Each row comes from the steps of one walk. Every step used is in the known rows, and no mark comes twice. Write the walk behind each row, first mark first.
Known rows:
puvol > sadud > tefod > rida > molu: [ 3.61 -1.36 -2.26  1.33 -0.24 -2.37 -0.07 -0.86  0.30 -1.72 -1.98 -5.71
 -4.94  1.08  0.60  1.20  2.75]
puvol > sadud: [-1.62 -0.09  0.35  0.54 -0.73 -2.53  0.80 -1.58 -0.22 -0.55 -0.07 -1.27
 -3.44  0.69  0.21  0.22  1.11]
rida > molu > nenez > puvol: [-0.41 -2.15  2.34  0.89  1.58 -0.04 -2.59  0.70  0.90 -4.51  1.06 -4.28
  1.55  1.75  4.09 -3.89  3.02]
molu > nenez: [-0.99 -1.66  3.85 -1.01  0.80  0.40 -0.16 -0.19  0.32  0.07  2.65 -2.59
  1.84 -0.68  2.59 -2.48  1.63]
nenez > puvol > rida: [-1.60  0.28 -0.56  2.25 -0.37 -3.88  0.39 -0.81  1.54  1.43 -1.90 -0.34
 -0.19  3.55  2.49 -1.23 -1.28]
sadud > tefod > rida: [ 5.98 -1.30 -3.05  0.01 -0.21 -0.10  0.42  0.21  0.77  1.39 -2.51 -3.54
 -1.53  0.20  0.21  2.24  0.02]
tefod > rida > molu: [ 2.84 -0.80 -2.22  2.21  1.26 -0.57 -1.29  0.68  1.62 -1.83 -2.92 -5.95
 -1.88  1.10  0.01 -0.60  2.67]
molu > rida > tefod: [ 3.14 -2.25 -2.19  4.48 -0.95  1.30  0.19 -0.47  0.23 -2.74 -0.78 -5.17
 -2.03  2.00  1.95  1.55  0.56]
nenez > puvol: [-1.01 -0.18 -0.22  0.19 -0.36 -1.30 -0.18 -0.33  0.85  0.20 -1.57  1.84
  1.13  2.95  2.35 -0.48 -2.04]
sadud > tefod: [ 4.31 -0.96 -1.61 -0.77 -0.35  0.65 -0.09  0.36 -0.56 -0.18 -0.12 -0.94
 -0.35 -0.44  0.43  1.74 -0.13]
sadud > tefod > rida > puvol > nenez: [ 4.03  1.01 -2.74  0.11  0.31 -1.80 -0.10  0.08  0.64  1.31 -2.42 -6.41
 -1.40  1.12  2.11  0.76  1.82]
sadud > tefod > rida > molu > nenez > puvol: [ 5.56 -2.56 -1.47  0.70  0.83 -0.27 -1.27  0.65  1.31 -1.51 -1.96 -6.01
 -0.34  1.64  3.03 -0.30  1.88]
rida > tefod: [ 2.99 -2.18 -0.02  0.87 -1.01 -0.04  0.53 -1.32  0.13 -3.65  0.06 -1.08
 -0.60  1.19  1.54  2.59  0.27]
sadud > tefod > rida > puvol: [ 3.66 -0.19 -2.84  0.44  0.17 -0.42 -0.39  0.58  0.62  1.35 -2.44 -5.51
 -2.00  1.23  1.43  1.97  1.98]
nenez > puvol > sadud > tefod > rida > molu: [ 1.96 -1.42 -2.05  1.40 -0.45 -3.17 -0.47 -0.97  1.15 -1.70 -3.22 -3.14
 -2.85  3.85  2.81  0.30  0.54]
puvol > rida > molu > nenez: [-0.51 -0.99  1.50  3.20  1.53 -2.56 -1.15  0.37  1.04 -2.18  1.30 -7.06
 -0.98  0.69  2.25 -3.83  4.40]
nenez > puvol > sadud > tefod: [ 0.45 -0.78 -0.94  0.14 -1.15 -2.90  0.34 -1.51  0.32 -0.32 -1.67  0.25
 -1.85  3.36  2.79  0.79 -1.17]
molu > rida > tefod > sadud: [ 5.77 -2.48 -0.58  5.02 -1.27  1.24  0.43 -0.08 -0.11 -3.14 -0.56 -6.16
 -4.12  2.53  1.70  2.45  0.99]

Write each row's walk:
[-0.68 -2.59  3.45  1.35  0.02 -2.64  0.43 -1.45  1.69 -0.71  1.07 -3.38
  1.31  2.88  5.29 -2.10  0.78] : molu > nenez > puvol > rida > tefod
[ 3.07 -2.17 -0.27  0.85  0.13 -2.11 -0.14 -0.96  0.57 -1.76 -0.68 -7.05
 -3.95  0.72  1.95 -0.14  3.53] : puvol > sadud > tefod > rida > molu > nenez
[-2.88  3.28  0.39  0.02  0.82 -2.66 -0.74 -0.03 -0.12 -0.22 -0.05 -4.59
  0.15  1.47  2.97 -2.35  2.77] : rida > puvol > nenez
[ 4.37 -1.38  1.20  3.88 -1.16 -3.33  1.59 -1.19  0.58 -1.90 -0.15 -4.61
 -4.26  2.24  1.19  2.18  1.64] : puvol > rida > tefod > sadud
[ 1.48 -0.98 -1.81  0.63 -1.04 -3.40  0.64 -1.56  1.14  0.72 -3.21 -1.43
 -2.58  3.65  2.56  1.13 -1.06] : nenez > puvol > sadud > tefod > rida
[ 6.34 -2.54  2.07  1.62 -1.40 -0.15  0.97 -0.91 -0.20 -4.25  0.23 -2.42
 -3.26  1.76  1.25  3.88  0.95] : rida > tefod > sadud
[ 0.14  0.07 -0.91  3.78  1.04 -2.89 -0.99  0.34  0.90 -2.31 -0.45 -5.32
 -2.15  1.12  0.72 -2.19  3.28] : puvol > rida > molu
[ 2.48 -1.34  0.80  3.24 -1.22 -4.03  1.05 -1.36  1.33 -1.34 -1.75 -1.86
 -2.34  4.81  3.26  1.23 -0.72] : nenez > puvol > rida > tefod > sadud
[ 0.82 -2.07  0.30  2.04  1.20 -2.34 -0.97 -0.43  2.15 -1.93 -2.10 -7.26
 -1.90  2.57  2.95 -2.29  3.28] : tefod > rida > molu > nenez > puvol > sadud
[ 0.94 -2.66  1.84  0.84  1.08 -0.97 -2.14  0.08  0.50 -4.92  0.90 -5.33
 -0.43  1.96  4.40 -2.85  3.57] : rida > molu > nenez > puvol > sadud > tefod
[-1.84  0.90 -1.33  1.86  0.28 -3.05  0.11 -0.74  1.30  1.54 -2.81 -6.52
 -4.26  2.53  1.22  0.31  3.31] : tefod > rida > puvol > sadud
[ 0.42 -2.51  2.23 -0.32 -0.06 -2.37  0.42 -1.47  1.41  0.87 -0.29 -4.12
 -0.36  2.36  4.58 -1.43  0.90] : molu > nenez > puvol > sadud > tefod > rida
[ 2.21 -1.85  0.22  1.71  1.73 -0.38 -1.35  0.60  1.86 -1.73 -1.31 -7.59
 -0.67  0.68  1.64 -2.15  3.70] : tefod > rida > molu > nenez
[ 1.47 -2.77  4.77  1.68 -0.27 -2.78  0.82 -1.12  1.39 -0.98  1.24 -4.27
 -0.29  3.26  5.13 -1.23  1.16] : molu > nenez > puvol > rida > tefod > sadud
[-0.79  0.96 -1.54  1.46  0.71 -1.45 -0.41  0.23  1.55  1.91 -2.82 -5.73
 -2.11  1.99  1.16  0.19  2.64] : tefod > rida > puvol
